Each row comes from the steps of one path. Every step used is in the known rows, and no mark comes twice. Write the path behind each row, first mark first.
Known rows:
Y/Q/X/P: [-19 -39   2 -13 -42 -22 -16 -15  -5 -10 -11 -10  42  42  -9  15  16  15
  -2 -24  23  10   3   7  12]
Q/P: [ 11 -20 -13  16  15  -2  38  -2  -5  48   4  21   8   9   1   6  -3  -1
 -42   1  13 -25  -7  20 -20]
X/Q/U/E/P: [-17  -8 -21  14  10 -15  -7  27   0   4  -2 -14   2  23 -14  18 -30  -4
  19  27  18 -24 -14 -20  40]
P/Y/X/E: [-46  -6 -19  25  -3  -7  -7 -12  15 -46  -6 -50   9  -4  12  12 -16   4
   3  15  36  -3 -12  26  45]
P/Y/Q/U: [-30 -10 -22 -28 -18 -30   8  22  26 -34  -8 -64  -3  37  -4  27 -17  31
 -15  31  -5  11 -10 -12  50]
Y/E/P/U: [ -3 -39 -27   4  -9  15 -13   0  16  -6   6   5  -4 -15  -6  24 -42 -23
   5  42  -4  23 -33  -1  27]
E/P/U/X/Q: [  8 -31 -13   8 -24  44  -3   2  12   7  13 -28   7   1  -5  23 -34  18
   3   6  29 -10 -33 -22  27]
U/X/Q/E/P: [  6 -25   0  19 -12  30   7   6   9   4  16 -26  34  17  22  21  30  -1
  20 -24  32 -29   2 -22  36]
X/P/U/E: [ 16 -49 -24  19 -44   8   9  -8  -9   7  16  10  39  -6  18  -4  -9   5
  15  17  28   9 -35  -6  -4]
Y/Q/X/E/P/U: [-44 -16  10 -24 -35  -6 -21 -34   1 -25 -42 -22  31  66 -20  14 -35  35
  14  19  48  14 -20 -16  34]
X/Q: [ -7 -14  -3  11  18   9  -8  35   7  19 -14   1   3  15 -10  16  -1  -2
  -9 -42  27 -23  11  12  26]
U/X/P/Y/Q: [ -6 -48 -28  20 -77  15   1   4  30 -23  46 -39  43  20  39  16  38  19
 -11 -19   7   7 -11   4   8]
P/E: [ 26  17   2 -13  -8  -7   2 -28 -17   0 -11   5  -7 -12  27  24  12  10
 -10  13  38  21  -1   9   3]
Q/P/U/X: [ 40 -63  -8  22 -10  23  46 -22   5  52   2   5  30   4  19  30   5  46
 -33   6  36  -9 -24   1 -18]
E/P/U/X: [ 12 -27 -10   4 -31  40   1 -13   8  -3  19 -27   6  -5   1  14 -34  21
   5  26  16   1 -39 -27  14]
Y/X/Q/U/E: [-14 -33 -14  50  18 -21   2 -10 -15 -10 -23 -22  20 -16 -16  32  28   6
  28 -11  24 -13   8   9  33]
Y/X/E/P/U: [-31 -14 -26  37 -15  18   4 -46 -15 -30 -20 -21   9 -18 -15  10 -30  -2
  19  18  41   4 -31  12  25]
E/P/Y: [-35  15 -23 -11  -3   7 -15  23  17 -24  30 -43 -20   7  -4  -2 -62 -22
 -19  35  -2 -19 -30  -2  46]
Y/U/X: [ 29 -15  17  30 -45  66  15 -17  34  -9  31 -16  10 -28   4   0  51  16
  25   6  23   8 -28  -9   2]
U/X/P: [ 19 -50 -18  33 -67  24   8  -8  10  -2  56  -5  38  -9  37  10  38   8
   3 -16   9   1 -15   2 -23]
X/P/Y: [ -9 -34 -34   5 -41  -5   3  27  14  -8  44 -21  11 -10  21   0 -23 -19
 -24  -1  16  -6 -28  23  15]
Q/E: [ 10   1  15 -18  17  -8  29  -9 -17   0 -16  -6  23   6  14  -1  17 -14
  31   7  18 -11   1 -22  32]
U/E/P: [-34  30 -14  21  -1   0 -20 -14 -10 -24  14  -6  16  27   7 -26 -21 -24
  29  47 -11 -10 -11 -28  16]
P/U: [ 24 -35   6  -9  -7  16  12 -11   1  13 -23 -10   4  -8  -4  18 -21  39
   2  11  27  13 -22 -14  10]
X/E/P: [-47  27 -28   6 -27  15  -7 -13   3 -24   8  -1  -6  27  -3 -17 -68 -24
  11  43  28  -7 -39  -6  14]
Y/X/P/U/E: [  6 -61 -23  54 -28   4  11 -36 -23 -12  -1  -9  44 -40   6  11  27   2
  22 -10  26   9 -18  19   6]
X/Q/U: [  6 -27 -12  -1  10 -15   6  36   4  20 -10 -10  -8   6 -16  34 -20  13
  -3  -4  26 -19  -6  -3  31]
Y/X/P/E: [ 18 -35 -27  42 -30  -5  14 -43 -31  -8   7  -2  20 -56  13  26  39 -15
  -3 -25  36  13  -5  44  -2]

Which path is each row?
[ -5 -23 -24  24 -49  20   6  16  24 -20  51 -21  18 -14  18 -15  -3 -23
   4  23  29  -4 -42  17  25] => X/P/Y/U/E
[  8 -21 -10  15   3  23  41  10  30  30  19 -15  -2  -5   2   6 -10   0
 -47  21  33 -27 -33  26  19] => Q/P/Y/U
[-34 -11 -35  -4 -60  -5  13 -18  11 -33   1 -40  14  55  -8  25  -4  33
  12  40  -4  22 -22 -36  16] => Y/Q/U/X/E/P
[  0 -40 -21  -5  -9   4  42 -14   1  32 -36  -6  25  47 -18  25  12  39
 -41 -12   8  12  -6  -1   3] => Y/Q/P/U
[ 32  -7  -9   4   9 -10  40 -28 -19  49  -5  27   4  -3  20  26   4   5
 -51  13  45  -7 -10  23 -17] => Q/P/E
[  9 -22   6   8   0   8   0 -22  -3  -4 -26  -7  29  10  12   0  -6  35
  33  35  24  13 -17 -32  13] => P/U/E
[-48   8  -8 -24 -15  -9 -27  10  17 -34   4 -56   1  38 -14   7 -49  -5
 -16  26   7 -11 -20  -6  56] => E/P/Y/Q/X
[  4 -15   8  -4  30   3  15  26  -5  19 -25  -3  20  18   4  15  11 -15
  17 -37  40 -31  11  -6  53] => X/Q/E
[  6 -49 -23  27 -66  18   3   5  26 -15  60 -32  38  -5  46  13  24  12
  -5  -5  18  -2 -18   8   1] => U/X/P/Y
[  4 -22   0 -13  24  20  18  24  -8  19 -25 -15  11  12  -9  19 -28 -13
  13 -16  47 -34 -15 -18  67] => X/Q/E/P/U
[  2 -25 -16   8 -49  -9  16 -21  12 -21  19 -22  11  10  22  25 -12  40
  28  59  26  10 -31 -31  -4] => Q/U/X/E
[-62  28 -32  -3 -23   9 -12   0  18 -38  15 -29 -11  30   5 -13 -80 -18
   0  55  35  -9 -44   1  37] => X/E/P/Y
[  0 -49 -21  10 -66  13  18  -2  20 -22  39 -44  51  23  45  16  47  14
   5 -13  18   2 -10 -12  25] => U/X/P/Y/Q/E
[ 12 -44   0  12 -44  39  11 -34  17  -7  -7 -15  31   9  28  21  -8  61
  26  23  55  18 -33 -24   2] => P/U/X/E
[-57  -9   5 -21 -19 -24 -26  -3  26 -44 -21 -52  24  63   6  15 -23  28
  -3  16  42   3  -7   3  55] => P/Y/Q/X/E
[ 32 -27  22  29 -26  67  24   0  31   2  13 -19  21 -14   6  12  60   8
  38 -18  48 -15 -18 -11  36] => Y/U/X/Q/E
[-51  28 -25   4 -34  36  -3  -3  29 -41  19 -30 -16  17  -6 -15 -72 -21
   8  59  45  -9 -60   1  45] => X/E/P/Y/U
[-37   5 -25  15   1   4 -13   1   6 -34  19 -55 -12 -18 -11   6 -40 -26
 -13  20   1 -17 -22  13  49] => E/P/Y/X
[-28   0 -18  27 -56  34  -8 -27  15 -26  31 -18  20  24  28   1 -12   7
  21  27  27  -3 -27 -17   0] => U/X/E/P
[ 11 -62  26   1 -32 -20 -24 -26 -13   1   1   8  58   2  15  10 -19  21
  26  20  67  -5 -27  -2   6] => Q/X/P/U/E
[ -6 -39  26   9 -36  -9 -28  -9  12 -21  27 -16  41  -3  16  -3 -11  -4
  23  28  68 -16 -33  12  31] => Q/X/P/Y/U/E
[  1 -10 -13 -12 -10  26   0  -3  -2   0   6 -19 -11  -8 -19   5 -61   2
  -5  31  11  -1 -39 -18  22] => E/P/U
[-22 -22 -22  50  15 -13  -5  -9 -17 -13 -11 -28  14 -16 -21  27   5 -11
  24   0  17 -21  -1   6  41] => Y/X/Q/U/E/P
[ 24 -35  -7   2 -37 -11  15  -9  11  -8  23 -26   8 -10  16  34   9  41
  17  44   3   7 -18 -32  -6] => Q/U/X
[ -7 -40 -27  16  18 -13  23  13  27  28  14  -1   7   9  22  23 -17 -14
 -51  26  12 -17 -16  32  18] => Q/P/Y/E
[ -4 -25  -2  13 -11  25   2  16  20  -8  19 -45  33  22  33  26  17   4
  14 -16  37 -31  -2 -19  57] => U/X/Q/E/P/Y
[-24 -18  24 -12 -21  -3 -31 -36  -5 -17 -17  -6  24  23  -2   9 -76  17
  27  50  82 -10 -40  -9  24] => Q/X/E/P/U
[ -1  13   0 -20  11   4  23  -8 -19  -4   0 -15   8   5   2  -6 -17 -38
  24  26  10 -20 -15 -33  43] => Q/E/P
[-45  30 -19  16   1  -4 -26   1   8 -36  21 -32  14  31  15 -22 -33 -20
  21  59  -3 -13 -16 -24  40] => U/E/P/Y
[-26 -14  -9  23   9 -11  -3  -3  12 -34  -2 -55   4 -23   8  18   6   5
  -6  -3  12  -6   1  26  44] => P/Y/X
[-49  22 -19  33   5  -7 -24 -14   0 -44  15 -42  18  12  11 -17 -17 -22
  24  47  -1 -15 -12 -12  45] => U/E/P/Y/X
[ -2 -24 -14  28 -24  34  40  -7  38  15  24 -18  11   9  20   7  -6  12
 -30  32  55 -25 -44  20  12] => Q/P/Y/U/X/E
[ 17 -38  -9  21  14   2  35 -23  -8  46 -18  16  32  17  12  10  -9  27
 -17  28  34 -13 -23  -8 -10] => Q/P/U/E
[-39  -1 -28  21   8   7 -16  19  12 -24  14 -55 -10 -11 -16  14 -42 -28
 -16   0  15 -28 -16  22  63] => E/P/Y/X/Q
